Known rows, with every way that one mark hangs from another:
{mugo bisi}: [-0.49,-1.19,-0.47,-0.49,+2.48,-1.04,-2.83,+4.17,-1.23,-0.41,+1.61,-3.99,-0.87,-1.72,+1.24,-2.75,-4.72,-2.19,+0.90,-3.85,-4.39,+3.69]
{desif {gilola mugo razak}}: [+2.32,-0.80,+0.45,-1.18,-0.33,+0.70,+5.48,+2.20,-0.51,+1.65,-1.29,-2.27,-6.80,+1.66,-0.48,-2.30,+1.51,-1.45,-2.19,+0.96,+2.07,+1.06]
{mugo bisi {gilola desif lofel razak}}: [-3.80,+4.30,+0.74,-3.07,-2.00,-2.46,-1.68,+2.32,+0.56,+0.27,+3.81,+2.64,+2.84,+2.67,-2.10,-1.65,-3.47,+0.44,-0.69,-0.39,+0.54,-4.27]
{lofel gilola}: [-2.51,-3.17,-1.47,+1.42,+1.23,+0.70,-0.01,+1.36,-1.29,+5.05,+0.40,-1.71,-2.07,-1.90,-1.54,-5.01,+1.48,-1.38,+3.52,-4.03,-4.20,+2.25]
{gilola {mugo bisi} razak}: [+1.50,-1.07,+0.01,-0.65,+2.83,-2.00,+1.86,+4.46,-0.35,-2.33,+2.07,-3.72,-2.48,+2.81,+1.26,+0.97,-2.64,+0.07,-3.63,-0.98,-0.87,+2.49]
{kubap paku razak}: [+1.48,-2.73,+0.57,+5.31,+0.32,+5.25,+0.57,-0.07,-2.17,-6.22,+0.12,-3.56,+2.97,-3.33,+5.36,+0.48,-2.08,+3.84,-0.06,+2.88,-3.48,+1.34]
{lofel {gilola razak}}: [-1.17,-0.29,-0.02,+0.87,-1.65,-0.79,+0.74,+1.33,-0.98,+4.43,+1.03,-2.86,-2.73,-0.73,-1.36,-2.75,+3.72,+1.49,+1.66,-1.95,-0.12,+0.52]
{kubap {desif gilola} paku razak}: [+3.29,-0.85,+4.25,+2.79,-0.53,+5.73,-0.72,-3.09,-1.84,-5.76,-2.29,-3.72,+0.38,-2.62,+4.54,+2.95,-3.23,+5.79,+1.69,+4.28,-4.28,-0.06]
{kubap {desif {gilola lofel}} paku razak}: [+1.71,-1.50,+3.63,+4.17,-0.47,+7.28,-2.29,-3.84,+0.89,-4.99,-3.78,+0.65,+2.04,-1.85,+1.24,+3.14,-3.11,+5.89,+2.07,+5.47,-2.54,-1.47]
{bisi {mugo gilola}}: [-0.43,-2.97,-3.54,+0.57,-0.32,+0.18,-1.24,+5.32,-4.65,+0.40,+1.27,-2.30,-0.96,-2.22,-1.38,-6.06,-1.58,-6.05,+2.10,-0.55,-5.11,+2.78]
{razak {kubap {desif {gilola lofel mugo}}}}: [+2.89,-0.90,-0.12,-0.36,+3.83,+1.03,-0.08,-4.84,+2.62,+1.70,-5.75,+4.26,-1.83,+0.76,-0.41,+3.94,+0.17,-1.81,+0.66,-0.89,-1.15,+1.44]
{desif {gilola lofel {razak kubap}}}: [+2.08,+1.89,+0.43,-1.35,-2.54,+0.25,-0.99,-3.29,+2.38,+4.10,-4.21,+0.25,-2.68,-0.55,-1.74,+0.44,+2.45,-1.74,+1.08,-1.71,+4.66,-1.45]
{desif {gilola lofel {mugo bisi} razak}}: [+1.06,-0.23,+1.33,-2.36,-0.06,-0.30,+1.42,+2.26,+2.24,+1.70,-0.75,-0.22,-5.47,+5.64,-3.08,-1.12,-3.08,-0.72,-1.50,-0.71,+1.03,-0.54]
{razak {kubap {desif {gilola mugo}} paku}}: [+4.75,-0.67,+1.83,+0.48,+2.13,+2.80,-0.31,-5.92,+0.69,-2.86,-3.54,-1.60,-0.85,+0.04,+4.25,+4.60,+1.99,+1.74,+0.55,+0.56,-3.26,+3.95]
{gilola desif lofel}: [-4.92,-3.07,-2.46,+2.35,+0.33,+0.45,-1.35,-0.89,+1.78,+0.94,+0.58,+5.61,+4.76,-2.41,-1.08,-1.70,-0.68,-2.32,+1.35,+1.16,+2.03,-0.92]
{desif {gilola lofel {razak {kubap paku}}}}: [+2.48,+1.66,+1.16,+0.36,-3.90,+2.74,-2.12,-4.84,+2.43,-0.48,-3.01,-0.38,+0.03,+0.47,+0.11,+1.54,+3.93,+2.49,+1.35,+1.00,+3.79,-1.27]
{gilola razak}: [+0.33,-1.32,-1.14,+1.06,+0.42,-0.78,+0.81,+3.44,-0.70,-0.83,+1.14,-2.62,-0.93,-3.31,+0.72,-1.22,+1.41,-0.73,-1.04,+0.87,+2.15,+0.53]
{desif {gilola lofel}}: [-0.68,-2.24,-1.06,+0.43,+0.17,+2.57,-0.94,+0.58,+1.32,+4.57,-2.99,+1.64,-3.34,-1.59,-3.59,-5.25,-1.37,-3.55,+2.60,-1.14,-0.23,-0.12]
{bisi {mugo {gilola desif}}}: [-3.49,-1.91,-3.06,-0.20,-2.90,+0.02,-0.10,+2.28,-4.08,+0.34,+2.94,+0.94,+2.69,-2.51,-1.63,-4.42,-0.87,-5.78,+2.49,+0.78,-3.50,+0.18]
{gilola desif lofel mugo razak}: [-2.94,-2.69,-1.48,+1.75,+1.34,-0.84,+4.05,-0.87,+2.59,-1.66,+1.48,+5.78,+3.27,+1.99,-0.94,+1.49,+1.52,-0.07,-2.92,+3.99,+5.32,-2.18]
{kubap desif}: [+0.72,-2.87,-0.70,+2.77,+4.54,+0.45,-2.76,+1.81,+0.02,-1.77,-1.02,-0.77,+1.12,-5.20,+2.42,+1.00,-0.72,-0.52,+1.34,+0.91,-2.56,+3.09]
{mugo bisi {gilola lofel {razak kubap}}}: [+1.49,+5.01,-0.34,-3.66,+0.34,-3.00,-2.83,+2.03,+1.29,+1.60,-0.13,-0.55,+0.27,+2.16,-0.51,+0.78,-2.29,-0.03,-0.46,-4.37,-0.70,-0.70]
{razak {kubap desif}}: [+2.57,-0.59,-0.31,+1.16,+4.82,-1.11,-3.90,-2.30,-0.45,-1.18,-2.85,-1.00,+2.95,-5.25,+3.83,+4.49,+1.17,-1.20,+1.74,-2.48,-1.78,+3.80]

Rows:
[+2.12,+1.00,+3.09,-0.67,-0.34,-0.45,-1.36,+0.23,-0.05,+0.41,-2.15,-2.99,-3.58,-2.61,+0.18,+0.31,+0.56,+1.49,+1.39,+2.82,+1.23,-0.98]  {kubap {desif {gilola razak}}}
[+1.58,-1.53,+0.95,-2.84,+1.74,+0.52,+1.60,+2.13,-1.44,+2.20,-0.48,-3.21,-6.67,+2.82,-0.55,-3.54,-4.82,-3.31,-0.24,-3.72,-5.25,+3.24]  {desif {gilola {mugo bisi}}}
[+0.72,-4.23,-2.55,+2.29,+2.93,+0.14,+3.43,+2.84,+2.59,-0.96,-0.91,+3.24,-0.57,+1.66,-1.22,+0.11,+1.76,-0.88,-3.05,+2.28,+3.90,+0.86]  {gilola lofel mugo razak}
[-0.43,+5.53,+0.24,-2.51,-3.64,-0.16,+0.30,-3.65,-0.94,-3.41,+2.44,-1.13,+5.05,-0.21,+4.18,+2.21,+3.78,+3.28,-0.50,+1.03,+1.51,-2.57]  {mugo {gilola desif {razak {kubap paku}}}}
[+1.35,+3.07,+2.48,+0.48,+1.17,-2.11,-2.35,-4.11,-0.19,+2.70,-1.49,-1.55,+0.82,-2.17,+0.94,+5.29,+5.14,+3.33,+2.77,-2.32,-0.35,+1.16]  {lofel {gilola {razak {kubap desif}}}}
[-1.11,+0.19,-1.98,-1.90,+2.35,-0.66,-2.54,+5.15,-0.05,+1.61,+0.96,+0.71,-0.49,+1.21,-2.26,-5.38,-6.37,-2.16,+0.57,-3.97,-4.92,+0.78]  {mugo bisi {gilola lofel}}
[+3.42,-0.68,-0.98,+1.70,+4.77,-1.32,-0.28,-2.44,+3.82,-2.55,-3.63,+3.28,+2.77,+0.51,+0.66,+8.40,+2.94,+1.07,-2.08,+2.24,+3.48,+1.34]  {gilola lofel mugo {razak {kubap desif}}}
[-4.37,-2.94,-3.44,+1.16,-2.60,+1.17,-1.36,+1.41,-1.43,+0.42,+1.11,+5.85,+4.74,-1.17,-4.14,-4.20,-1.70,-5.80,+3.12,+1.99,-1.38,-1.14]  {bisi {mugo {gilola desif lofel}}}
[+4.38,+1.11,+1.27,-1.25,-2.19,+2.02,+3.19,-4.17,+0.29,-1.81,-1.70,-3.04,-3.37,+2.84,+2.33,+2.84,+4.37,+2.35,-1.93,+0.60,+2.17,+1.24]  {desif {gilola mugo {razak {kubap paku}}}}
[-1.77,-4.32,-4.71,+2.22,-0.55,+1.47,-2.09,+4.63,-1.69,+1.07,-0.54,+2.42,+0.43,-1.47,-4.50,-5.68,-1.93,-6.33,+3.06,+0.45,-3.16,+1.34]  {bisi {mugo {gilola lofel}}}
[+2.11,+5.96,+1.17,-4.86,-0.14,-3.66,-1.55,+2.93,-1.48,+0.93,+0.99,-5.52,-1.59,+0.70,+2.01,+0.54,-1.84,-0.53,-0.98,-6.34,-3.05,+0.61]  {mugo bisi {gilola {razak kubap}}}
[-0.52,+2.64,-0.17,-2.24,+0.07,-1.73,-2.08,+5.58,+0.21,+0.87,+1.74,-0.20,-0.97,+1.77,-2.43,-3.34,-3.91,+0.54,-0.20,-2.21,-1.24,-1.83]  {mugo bisi {gilola lofel razak}}
[-2.47,+3.10,-0.66,-2.44,-2.50,-2.14,+2.14,+2.13,-1.66,+0.68,+3.71,+0.23,+1.58,-1.33,+0.51,-2.97,+0.51,+0.08,-1.25,+1.06,+1.79,-2.85]  {mugo {gilola desif razak}}
[+2.73,-2.43,+2.33,+5.85,+2.45,+5.19,-2.17,-1.69,-1.87,-8.89,-0.29,-3.36,+4.79,-4.04,+6.05,+4.69,-2.94,+6.40,+0.16,+4.87,-4.35,+1.41]  {kubap desif paku razak}
[+3.66,+1.04,+2.76,+0.32,+0.15,+2.54,-4.55,-6.36,-0.15,-2.24,-3.58,-3.10,+0.18,-3.01,+4.01,+3.69,+1.71,+2.40,+2.88,+0.16,-2.92,+2.08]  {razak {kubap {desif gilola} paku}}
[-4.77,+0.98,+0.93,+0.12,-2.94,-1.58,+1.33,-1.44,-1.06,+3.69,+3.20,+0.59,+1.23,-0.39,-1.04,-1.25,+3.88,+1.84,+1.95,-0.99,+2.08,-2.28]  {lofel {gilola desif razak}}
[+3.43,-0.90,+0.04,+3.38,+2.95,+1.89,-4.99,-4.59,+0.46,-5.92,-1.65,-1.72,+4.65,-4.53,+5.32,+5.58,+2.53,+2.60,+1.79,+0.44,-2.26,+4.13]  {razak {kubap desif paku}}
[-2.90,+2.63,+0.03,-3.38,-0.29,-2.62,-1.25,+2.61,-2.78,+1.20,+4.23,-1.08,+1.29,-0.30,+0.78,-4.49,-5.99,-1.82,+0.34,-3.52,-5.50,-0.24]  {mugo bisi {gilola desif}}
[+3.75,+2.72,+1.43,-1.18,-3.99,+1.51,-0.87,-4.30,+0.71,-0.87,-1.57,-4.56,-2.27,-0.77,+2.44,+1.78,+3.96,+2.79,+0.53,+0.13,+1.80,-0.11]  {desif {gilola {razak {kubap paku}}}}
[+0.16,-0.28,+0.04,-0.02,-2.20,+1.05,+0.11,+0.25,+1.71,+3.29,-1.99,+0.90,-3.42,-0.27,-3.84,-3.39,+0.63,-0.76,+0.50,+1.49,+4.51,-2.22]  {desif {gilola lofel razak}}
[-1.63,-1.32,-0.82,+0.42,+0.95,-1.07,+5.07,+0.20,-0.03,-2.37,+2.58,+1.64,+1.37,+1.00,+1.36,+1.45,+2.05,-0.46,-3.49,+2.51,+3.78,-0.25]  {gilola desif mugo razak}
[-3.70,-0.70,-2.09,+0.47,-4.73,-1.06,-0.96,+1.74,-0.75,-0.22,+2.39,+4.39,+3.46,-0.01,-4.82,-1.86,+0.19,-3.19,+1.81,+4.07,+2.86,-3.43]  {bisi {mugo {gilola desif lofel razak}}}
[+1.12,-1.55,-0.60,+0.06,-0.06,+1.21,+4.05,+1.54,+2.02,+2.09,-2.08,+2.34,-5.26,+2.90,-3.50,-2.12,+0.49,-1.28,-2.26,+1.85,+4.07,-0.88]  {desif {gilola lofel mugo razak}}
[+0.80,-2.33,-1.11,+0.90,+2.31,-1.51,-0.03,+3.47,+1.99,-1.30,+0.87,+1.21,-0.39,+4.19,-1.19,+1.13,-2.67,-0.16,-3.44,+0.18,+1.19,+1.34]  {gilola lofel {mugo bisi} razak}
[-2.37,-0.61,+0.16,+0.02,+1.29,-2.01,+1.13,+0.22,+2.47,-2.30,+3.07,+3.75,+2.96,+4.43,-0.86,+2.39,-2.34,+0.64,-3.18,+1.17,+3.02,-1.23]  {gilola desif lofel {mugo bisi} razak}
[-0.94,+2.86,+0.31,-0.05,-2.11,-3.07,-0.08,-3.54,-0.17,-0.50,+0.65,+0.04,+3.80,-3.09,+3.05,+3.91,+3.50,-0.37,-0.45,-0.78,+4.07,-1.27]  {gilola desif {razak kubap}}
[+1.94,-1.39,+1.10,+0.57,+2.14,+0.87,+1.77,-0.64,+2.83,+0.15,-3.21,+3.21,-3.31,+2.26,-2.51,+2.33,+1.43,+1.13,-0.85,+3.97,+3.25,-1.10]  {kubap {desif {gilola lofel mugo razak}}}
[-3.70,+1.70,+2.57,-1.99,-1.05,-2.58,+2.41,-0.40,-0.97,+2.39,+4.45,+0.07,-0.59,+5.13,-0.43,+0.75,-0.12,+2.06,-1.17,-2.91,-1.32,-0.32]  {lofel {gilola desif {mugo bisi} razak}}
[-1.92,+1.64,+0.72,-1.66,-0.82,-2.27,+4.26,-5.01,+0.04,+4.08,+1.00,+1.88,+0.93,+2.47,+1.03,+3.37,+5.60,+0.76,-0.63,-3.33,+1.76,+0.02]  {lofel {gilola desif mugo {razak kubap}}}
[-4.57,-1.39,+0.74,-1.11,+1.46,-1.56,+1.76,-0.82,-1.62,+3.56,+3.48,+0.55,+0.26,+3.76,-0.49,-1.09,-2.07,-0.37,+0.62,-4.51,-5.34,+1.85]  {lofel {gilola desif {mugo bisi}}}
[-3.54,+2.12,-1.28,-1.24,-2.24,-1.23,+0.98,+1.84,+0.89,+0.96,+2.13,+4.54,+2.85,+0.03,-2.33,-2.50,+0.33,+0.44,-0.48,+1.97,+3.85,-4.77]  {mugo {gilola desif lofel razak}}
[-4.72,-3.14,-1.51,+0.14,+1.49,+0.43,+4.54,-1.38,-1.37,+4.04,+2.30,+2.56,+0.29,+1.56,-0.16,-2.21,+2.35,-1.05,+0.95,-2.61,-2.85,+1.59]  {lofel {gilola desif mugo}}
[-0.34,+0.49,-2.50,-0.45,-0.27,-0.62,+0.67,+4.77,+0.35,+1.25,+0.20,+1.55,-0.69,-0.01,-1.95,-4.27,-0.07,-0.49,-1.01,+0.61,+2.29,-2.59]  {mugo {gilola lofel razak}}
[+2.46,+4.55,-1.54,-2.89,-0.75,-2.19,+1.05,+1.78,-1.68,+1.69,-0.57,-2.79,-0.81,-2.01,+2.10,-0.36,+2.02,-1.19,-1.07,-3.41,+0.08,+0.71]  {mugo {gilola {razak kubap}}}
[-0.11,+2.59,+1.09,-3.02,+0.31,-3.86,+1.68,-2.54,-0.06,-1.63,+1.81,-1.12,+2.65,+2.77,+3.56,+6.32,-0.68,-0.08,-3.47,-2.40,+1.34,+0.87]  {gilola desif {mugo bisi} {razak kubap}}
[+2.36,+0.38,+2.44,-3.20,-0.31,-1.03,+2.86,+2.24,-1.23,+1.08,+0.25,-4.69,-6.85,+4.16,-0.68,-1.56,-2.79,-0.41,-2.71,-2.16,-1.24,+1.29]  {desif {gilola {mugo bisi} razak}}
[+1.64,-0.43,+2.51,+2.29,-1.32,+3.02,-3.94,-3.52,+3.31,-3.50,-1.74,+0.38,+0.15,-0.05,-1.19,+2.11,+1.92,+5.92,+1.88,+6.10,+3.22,-2.54]  {kubap {desif {gilola lofel razak}} paku}
[-4.28,-0.55,-1.31,+1.61,-1.41,-0.44,-0.60,-0.81,+2.12,-0.60,+1.53,+4.62,+4.19,-1.54,-1.33,+0.41,+0.99,+0.18,+0.16,+3.04,+5.61,-3.43]  {gilola desif lofel razak}
